In the rows, zero is written as 128.
Known rows, with every step that occurs:
nuza, segafe: [153 151 117 102 134 147 124 120 178 144 104 141 152 101 141 124  84 165
 117 131  85 102 149]
segafe, fizos, zipipe, besu: [145 143  99 138 100 182 154 151 134 166  98 147 190  77 144 146 151 109
 109 165 176  98  96]
zipipe, besu, zivo: [130 142 121 135 136 225 156 126 164 181 117 206 158 105 144 190 112 119
 116 146  82 118  63]
besu, zivo, fizos, zipipe, pobeb, segafe: [125 103 109 108 144 120 142 155 161 169 112 174  67 131 118 166  81 115
 152  94 108 120  74]
pobeb, segafe, fizos, zivo: [115 107 132 128  97 173 107 127 151 160  80 169 166  62 131 112 108  98
  99 127 170 118 184]
pobeb, zivo: [121 117 137 106 132 164 142 130 148 134  88 142 145  98 176 124 125 117
  92 174  93 109 170]
pobeb, segafe: [105 105 115 112 144 173  96 115 189 167  89 134 114  98 120 132 105 107
 116 115  89 106 163]
segafe, fizos, zipipe, besu, zivo: [150 151 102 153  90 215 159 145 132 172 100 194 196  69 145 171 137 108
 104 165 156 112  41]
segafe, fizos, zipipe, gokul, zivo: [149 137 116 110  96 123 102 167  95 133 108 113 150  49 153  47 125  50
 106 179 208 112 138]
nuza, segafe, fizos, zipipe, besu, zivo: [163 159  92 143  84 200 167 145 153 170 101 200 197  70 154 186 112 159
 109 146 135 106  38]
segafe, nuza: [149 114 128 116 126 174 111 114 188 185 110 135 164  97 131 141 149 154
  97 140  63 108 155]
gokul, zivo: [128 136 133 140 139 157 119 147 131 142 123 144 140  72 155  98 117  98
  99 163 118 120 198]
gokul, zivo, fizos, zipipe, besu: [128 135 119 125 139 121 194 189  94 169 115 177 149 117 144 150 148 104
 118 155 151 115 152]
zivo, fizos, zipipe, pobeb, segafe: [121  99 106  92 149  89 141 155 164 162 112 130  61 141 115 136  91 117
 154  95 133 110 127]
zipipe, gokul: [143 139 122  66 143 144 100 126 150 146 106 119 121 114 130  86  91  78
 128 145 125 109 118]
nuza, segafe, fizos: [161 160 109 109  90 152 106 110 158 140  95 142 188  56 150 116  89 167
 101 153 137 103 151]
besu, zivo, fizos, zipipe: [163 134 131 108 132 122 151 158 115 158 111 183 166 124 124 142 121 125
 106 136 133 121  95]
gokul, zivo, fizos: [131 143 143 109 137 108 131 156  99 142 121 165 148 100 145 106 116 112
 109 157 138 124 211]
zivo, fizos: [145 140 137  78 135 113 127 130 123 156 107 154 159 126 125 120 113 131
 114 144 124 115 165]
fizos, zipipe: [150 127 116 123 138 139 131 154 143 148 103 117 154 106 133 109 132 110
 103 146 138 102 138]

Rows:
[138 150 126 105 130 177 170 133 129 182 114 228 168 131 130 201 112 131
 122 140  96 121  71] -> zipipe, besu, zivo, fizos
[129 117 128 106 140 151 151 136 163 128 117 136  85 109 180 124  92 116
 130 170  90 114 140] -> zipipe, pobeb, zivo
[127  76 107  98 137 100 138 145 196 198 114 130  78 141 115 162 127 152
 147  87  81 102 126] -> zivo, fizos, zipipe, pobeb, segafe, nuza
[116  74 111 123 136  95 145 171 169 190 128 142  66 114 129 143 133 133
 136 100  93 118 174] -> gokul, zivo, fizos, zipipe, pobeb, segafe, nuza
[140 128 124 107 142 118 121 180 115 137 116 113 110  94 143  61 116  52
 116 156 158 110 143] -> fizos, zipipe, gokul, zivo
[142 138 114  97 139 128 189 169 120 174 105 166 162 145 125 165 146 125
 123 139 144 102 115] -> zivo, fizos, zipipe, besu
[151 142 142 130  90 163 121 134 118 144 100 172 200  64 145  95 117 103
  92 165 192 117 176] -> segafe, fizos, zivo
[114 115  99 119 109 165  85 107 187 156 105 130  95  69 134 118  73 105
 139 129 137 110 131] -> zipipe, pobeb, segafe, fizos
[173 152 100  74  94 118 108 144 141 140  93 113 163  76 138  80  92 120
 117 146 178  93  95] -> nuza, segafe, fizos, zipipe, gokul
[140 130 133 120 139  87 151 187  88 139 114 146 151 107 145 102 136 106
 103 153 162 118 196] -> gokul, zivo, fizos, zipipe
[135 110 118 121 137 132 172 164 153 122 115 120  83 116 179 119 111 111
 124 166 118 106 126] -> fizos, zipipe, pobeb, zivo
[162 139 128  66 132 108 136 157 109 159 105 168 134 139 116 116 102  83
 126 133 145 121  57] -> besu, zivo, fizos, zipipe, gokul
[111 104 108 108 104 141  85 158 130 148  86 117 114  46 139  62 113  42
 113 139 188 111 150] -> pobeb, segafe, fizos, zipipe, gokul, zivo
[162 134 122 108 139 110 160 162 127 151 140 177 107 132 132 149  83 123
 146 127 130 125  67] -> besu, zivo, fizos, zipipe, pobeb
[118 107 117 128 102 156 115 128 171 152 107 164 105  73 136 114  73  93
 139 126 170 116 152] -> zipipe, pobeb, segafe, fizos, zivo
[123  73  98 129 142 151 126 138 227 192 113 112  62 112 123 154 128 140
 140  90  66  97 118] -> fizos, zipipe, pobeb, segafe, nuza
[146 133 123 118 142  72 160 187 104 136 145 136  88 116 152 101 102 106
 145 148 162 120 165] -> gokul, zivo, fizos, zipipe, pobeb
